Known rows, with every way that one mark hangs from another:
sogas(dubol zofi): [.19,-.14,.09,.09,.07,-.18,.05,-.11,.02,-.04,-.02,-.01,.11,.02,.02,-.18,.13,-.10,-.07,-.09,-.04,-.03,-.21,-.16,.02]
renik(dubol(vozuda) zofi): [.14,-.12,.07,-.14,.10,-.14,.09,-.05,.14,-.13,-.04,-.14,.07,.09,-.01,.08,.12,-.07,-.07,-.08,.01,-.10,.12,.06,.02]
zofi(renik vezi): [.17,-.03,.05,-.05,.11,-.05,.04,.02,.06,.13,-.02,.03,.08,-.05,-.02,-.02,-.03,-.09,-.46,.12,.21,-.03,-.18,.00,-.12]
tavod(zezir zofi): [-.06,.02,.19,-.05,.16,-.09,.10,-.05,-.06,-.07,-.18,-.06,-.11,.06,.02,-.08,.01,-.06,-.08,-.04,.07,-.13,-.13,-.06,-.08]
vozuda(ruza(vezi(zofi(renik)))): [.20,-.01,.00,-.24,.12,-.03,.02,-.06,-.02,.11,-.19,-.06,.00,-.01,.07,.07,-.06,-.05,-.53,.06,.12,-.02,-.24,-.04,-.05]
renik(dubol(sogas vozuda) zofi(tavod)): [.00,-.20,.16,-.21,.06,-.18,.11,-.08,-.05,-.13,.12,-.19,.11,.07,.05,.17,.20,-.03,-.16,-.03,-.14,-.26,-.02,.16,.05]
renik(zofi): [.11,.02,.00,-.15,.05,-.08,-.01,-.06,.04,-.03,-.02,-.01,-.02,.05,-.05,.06,.06,-.07,-.09,-.03,-.11,.00,-.02,-.01,-.06]
balel(zezir): [-.06,.00,.06,-.17,.04,-.04,.07,-.09,.03,-.07,-.09,-.04,-.05,.05,.05,-.01,.15,-.09,-.06,.11,.05,-.06,-.05,.00,-.10]
vezi(zofi(renik)): [.11,.08,.08,-.27,.08,-.05,.01,-.01,-.02,.08,-.03,-.04,.07,.07,.06,.05,-.01,-.07,-.27,.04,.14,-.01,-.09,-.02,-.05]
ruza(vezi): [.18,-.02,-.01,-.05,.12,-.02,.04,-.10,-.06,-.03,.00,.03,.01,.03,-.03,.03,.01,-.05,-.31,.10,.02,.02,-.17,-.07,-.13]
dubol(vozuda): [.12,-.13,.06,.01,.17,-.11,.06,-.09,-.01,-.06,-.03,-.04,.11,.08,.04,-.02,.05,-.05,-.07,.09,.06,-.11,-.01,-.11,-.13]
zofi(tavod(zezir)): [-.07,.00,.13,-.26,-.05,-.08,.07,-.09,-.09,-.08,-.05,-.04,-.05,.00,.01,.03,.05,-.09,-.19,.03,-.11,-.10,-.12,.01,-.07]
vezi(zofi): [.09,.06,.03,-.29,.10,-.04,.02,-.02,-.09,.01,-.03,.00,.04,.12,.02,.10,-.01,-.03,-.09,.00,.02,.02,-.03,-.05,-.05]
zofi(vezi): [.16,-.04,.00,-.07,.13,-.05,.04,.00,.00,.06,-.02,.08,.05,-.01,-.07,.03,-.02,-.06,-.26,.08,.08,.01,-.13,-.03,-.12]
dubol(renik(zofi(vezi)) sogas vozuda): [.09,-.28,.07,-.11,.28,-.17,.08,-.02,.17,.09,.06,-.18,.12,-.05,.01,.03,.11,-.10,-.27,.12,-.06,-.30,-.26,.06,-.18]
dubol(sogas(zofi) vozuda): [.05,-.27,.13,.08,.20,-.10,.13,-.14,-.03,-.06,.05,-.11,.10,.06,.06,-.05,.17,-.01,.00,.05,.11,-.29,-.23,-.12,-.09]
vozuda(ruza(vezi(zofi))): [.20,-.01,-.05,-.26,.14,-.03,.05,-.08,-.07,.03,-.18,-.01,-.02,.04,.03,.13,-.06,-.03,-.34,.03,.00,.00,-.18,-.08,-.04]
vozuda(ruza(vezi(zofi(renik tavod)))): [.19,-.03,.07,-.31,.06,-.04,.03,-.07,-.11,.08,-.09,-.06,.02,-.06,.07,.13,-.03,-.07,-.68,.08,-.02,-.05,-.26,.01,-.02]
vozuda(ruza): [.10,-.06,-.03,-.02,.12,-.10,.02,-.10,-.03,.00,-.22,.05,.00,.04,.02,.05,-.06,-.07,-.11,.02,-.04,-.06,-.13,-.10,-.04]
vezi(zofi(renik tavod)): [.10,.05,.15,-.33,.02,-.05,.02,-.03,-.11,.04,.07,-.05,.10,.02,.06,.08,.03,-.08,-.41,.06,.01,-.04,-.12,.03,-.03]
ruza(vezi(zofi)): [.18,.04,-.01,-.30,.10,.00,.04,-.05,-.09,.01,.01,-.02,.01,.08,.00,.11,.00,-.02,-.32,.07,.05,.06,-.13,-.05,-.09]
tavod(zezir zofi(renik(dubol) vezi)): [.01,-.02,.22,-.09,.14,-.09,.18,.03,.11,.04,-.20,-.12,-.05,-.04,-.01,-.03,.01,-.09,-.44,-.06,.33,-.16,-.14,.15,-.02]
ruza(vezi(zofi(renik(dubol(sogas))))): [.04,-.02,.10,-.31,.08,-.04,.11,-.04,-.07,.04,.07,-.19,.08,.09,.11,.18,.04,.00,-.45,.03,.22,-.11,-.22,.14,-.01]
vezi(zofi(tavod)): [.09,.04,.10,-.35,.05,-.06,.02,-.04,-.17,-.03,.07,-.01,.05,.09,.02,.14,.03,-.06,-.23,.04,-.11,.01,-.07,-.01,-.02]
dubol(renik(zofi(tavod))): [.11,-.07,.09,-.21,.09,-.12,-.01,-.05,.05,-.04,.08,-.10,.03,-.05,-.01,.04,.10,-.18,-.30,.04,-.31,-.11,-.16,.06,-.06]
dubol(sogas vozuda): [-.01,-.19,.10,.01,.20,-.13,.08,-.12,-.09,-.04,.04,-.09,.13,.10,.09,.04,.06,.00,-.01,.12,.05,-.25,-.14,-.07,-.12]
tavod(zezir zofi(renik vezi)): [.03,-.01,.21,-.04,.17,-.08,.13,.01,.06,.09,-.17,-.07,-.08,-.06,-.02,-.11,-.02,-.09,-.45,.03,.27,-.15,-.24,.03,-.12]
zezir(balel): [.10,.00,.00,-.04,.07,-.05,.04,-.05,-.03,-.03,-.08,.09,-.03,.04,-.01,-.21,-.03,-.06,-.10,.00,.04,.04,.01,-.12,-.05]
zofi(tavod): [.08,-.01,.08,-.11,.04,-.07,.02,-.09,-.14,-.07,.07,.03,.06,.03,.00,.06,.04,-.09,-.22,.09,-.13,-.03,-.10,-.02,-.06]

Rows:
[-.05,.06,.17,-.45,-.08,-.03,.09,.00,-.04,.03,-.10,-.08,-.09,-.04,.06,-.16,.03,-.09,-.41,-.03,.05,-.05,-.05,.03,-.01]  vezi(zofi(renik tavod(zezir(balel))))
[.00,-.04,.17,-.30,-.05,-.08,.15,.01,.06,.00,-.06,-.09,.01,-.11,-.01,.08,.07,-.11,-.56,.01,.15,-.10,-.14,.20,-.02]  zofi(renik(dubol) tavod(zezir) vezi)
[.01,-.03,.16,-.07,.19,-.09,.14,.00,-.01,.02,-.17,-.02,-.11,-.01,-.05,-.07,.00,-.06,-.26,-.01,.16,-.12,-.19,-.01,-.12]  tavod(zezir zofi(vezi))
[.31,-.32,.11,.12,.19,-.20,.12,-.07,.13,.00,-.02,-.03,.19,-.05,-.03,-.20,.16,-.09,-.25,-.02,.11,-.11,-.21,-.15,-.06]  sogas(dubol(vozuda) zofi(vezi))
[.15,-.05,.07,-.28,-.01,-.10,.07,.02,.05,-.05,.05,-.03,.03,-.04,-.12,.18,.10,-.09,-.42,-.06,-.08,-.01,-.02,.20,.04]  renik(dubol zofi(tavod vezi))
[-.06,.06,.18,-.47,-.07,-.06,.07,-.03,-.07,.02,-.04,-.12,-.02,-.01,.08,.06,.06,-.09,-.38,.01,.02,-.09,-.14,.06,-.05]  vezi(zofi(renik tavod(zezir)))
[-.04,-.14,.24,-.22,-.01,-.13,.17,-.08,.05,-.10,-.06,-.21,.07,-.03,.10,.01,.13,-.11,-.36,.01,.12,-.22,-.02,.12,-.01]  zofi(renik(dubol(vozuda)) tavod(zezir))
[.17,-.10,.06,-.07,.12,-.24,-.03,-.04,.16,.01,-.03,-.12,.12,-.01,.02,-.12,.07,-.19,-.14,-.05,-.30,-.05,-.19,-.03,-.01]  sogas(dubol(renik(zofi)))
[.12,-.07,.13,-.25,.12,-.11,.12,-.02,.08,-.03,-.05,-.17,.15,.09,.10,.09,.06,-.05,-.24,-.01,.25,-.10,.06,.06,.02]  vezi(zofi(renik(dubol(vozuda))))
[.06,-.26,.18,.09,.16,-.10,.13,-.13,.02,.03,.05,-.15,.14,.00,.11,-.10,.18,-.03,-.19,.08,.22,-.33,-.27,-.07,-.11]  dubol(sogas(zofi(renik)) vozuda)
[.17,-.04,.05,-.24,.02,-.09,.01,.00,.00,.02,.07,.03,.02,-.06,-.12,.11,.08,-.08,-.42,.02,-.15,-.01,-.11,.08,-.06]  renik(zofi(tavod vezi))
[.12,-.13,.13,-.01,.11,-.13,.11,-.07,.10,-.05,-.05,-.13,.15,.05,.08,.00,.06,-.08,-.25,.04,.24,-.14,.04,.05,-.02]  zofi(renik(dubol(vozuda)))
[.04,-.02,.05,-.46,.01,-.05,.09,-.09,-.12,.00,-.18,-.07,-.12,-.04,.03,.14,-.01,-.05,-.48,.00,-.13,-.08,-.24,.01,-.04]  vozuda(ruza(vezi(zofi(tavod(zezir)))))
[-.07,.06,.12,-.49,-.05,-.05,.10,-.02,-.11,-.04,-.09,-.03,-.12,.01,.02,-.13,.03,-.07,-.22,-.07,-.06,-.01,-.02,-.02,-.01]  vezi(zofi(tavod(zezir(balel))))
[.19,-.02,.02,-.32,.09,-.05,.04,-.10,-.17,.01,-.09,.00,-.01,.00,.03,.17,-.03,-.04,-.51,.05,-.12,-.02,-.22,-.02,-.01]  vozuda(ruza(vezi(zofi(tavod))))
[.17,-.04,.19,.06,.22,-.10,.13,.05,.05,.05,-.09,-.06,.05,.00,-.02,-.02,.00,-.08,-.47,-.01,.32,-.08,-.12,.12,-.01]  tavod(zofi(renik(dubol) vezi))
[.12,-.14,.13,-.20,.03,-.16,.08,-.07,.03,-.16,.04,-.13,.08,.04,-.01,.12,.17,-.09,-.21,-.06,-.12,-.12,.10,.11,.04]  renik(dubol(vozuda) zofi(tavod))
[.03,.04,.15,-.47,-.05,-.01,.08,-.05,-.07,.04,.01,-.14,-.05,-.05,.06,.07,.05,-.08,-.61,.06,.04,-.05,-.24,.06,-.10]  ruza(vezi(zofi(renik tavod(zezir))))
[.19,-.05,.18,.09,.25,-.07,.08,.02,.01,.11,-.06,.00,.03,-.02,-.02,-.08,-.04,-.07,-.47,.06,.25,-.09,-.21,.00,-.11]  tavod(zofi(renik vezi))
[.30,-.33,.04,.12,.30,-.25,.05,-.14,.12,.00,-.17,-.15,.18,-.08,.11,-.16,.01,-.16,-.39,.09,-.15,-.18,-.33,-.16,-.10]  sogas(dubol(renik vozuda(ruza(vezi))))
[.01,-.03,.09,-.38,-.06,-.09,.06,-.01,.05,.01,-.03,-.03,-.09,-.09,-.10,.08,.09,-.10,-.40,-.02,-.14,-.07,-.14,.11,-.08]  renik(zofi(tavod(zezir) vezi))
[.18,-.22,.16,.06,.11,-.09,.16,-.11,.16,-.08,-.05,-.15,.12,.00,.06,-.07,.18,-.09,-.24,-.03,.30,-.18,-.05,.02,.00]  sogas(zofi(renik(dubol(vozuda))))
[.18,.02,.08,-.35,.06,-.01,.04,-.07,-.18,-.03,.10,-.02,.04,.03,.00,.14,.03,-.04,-.46,.07,-.09,.04,-.17,.00,-.07]  ruza(vezi(zofi(tavod)))
[.18,.03,.12,-.33,.03,.00,.02,-.05,-.12,.04,.11,-.07,.06,-.02,.05,.09,.03,-.06,-.65,.11,.02,.01,-.22,.04,-.07]  ruza(vezi(zofi(renik tavod)))
[.08,-.39,.09,.11,.32,-.18,.13,-.15,.07,.02,-.14,-.18,.10,-.06,.13,-.07,.12,-.09,-.11,.09,.01,-.43,-.38,-.10,-.11]  dubol(renik sogas(zofi) vozuda(ruza))
[-.01,-.18,.16,-.02,.14,-.15,.12,-.08,.01,-.04,.02,-.19,.18,.08,.15,.06,.09,-.03,-.19,.07,.23,-.27,-.09,.08,-.03]  zofi(renik(dubol(sogas vozuda)))
[.03,.03,.08,-.48,-.04,.00,.11,-.04,-.12,-.03,-.05,-.04,-.15,-.03,-.01,-.11,.03,-.06,-.45,-.01,-.04,.02,-.11,-.01,-.06]  ruza(vezi(zofi(tavod(zezir(balel)))))
[.17,-.24,.23,-.01,.05,-.12,.16,-.10,.07,-.11,.05,-.16,.15,-.05,.05,-.03,.21,-.11,-.38,.00,.19,-.20,-.08,.06,.02]  sogas(zofi(renik(dubol(vozuda)) tavod))
[.09,-.18,.12,.00,.12,-.05,.12,-.04,.03,.14,.06,-.05,.09,-.08,.00,-.04,.11,-.03,-.40,.07,.26,-.21,-.38,.02,-.13]  dubol(sogas(zofi(renik vezi)))
[.00,-.15,.10,-.04,.08,-.08,.16,-.10,-.04,-.09,.04,-.10,.05,.07,.03,.08,.17,-.02,-.01,-.07,.14,-.19,-.19,.05,.04]  renik(dubol(sogas(zofi)))
[.24,-.14,.04,-.18,.19,-.08,.07,-.08,.04,.08,-.19,-.11,.08,-.02,.11,.04,-.03,-.04,-.52,.09,.16,-.13,-.18,-.07,-.09]  dubol(vozuda(ruza(vezi(zofi(renik)))))
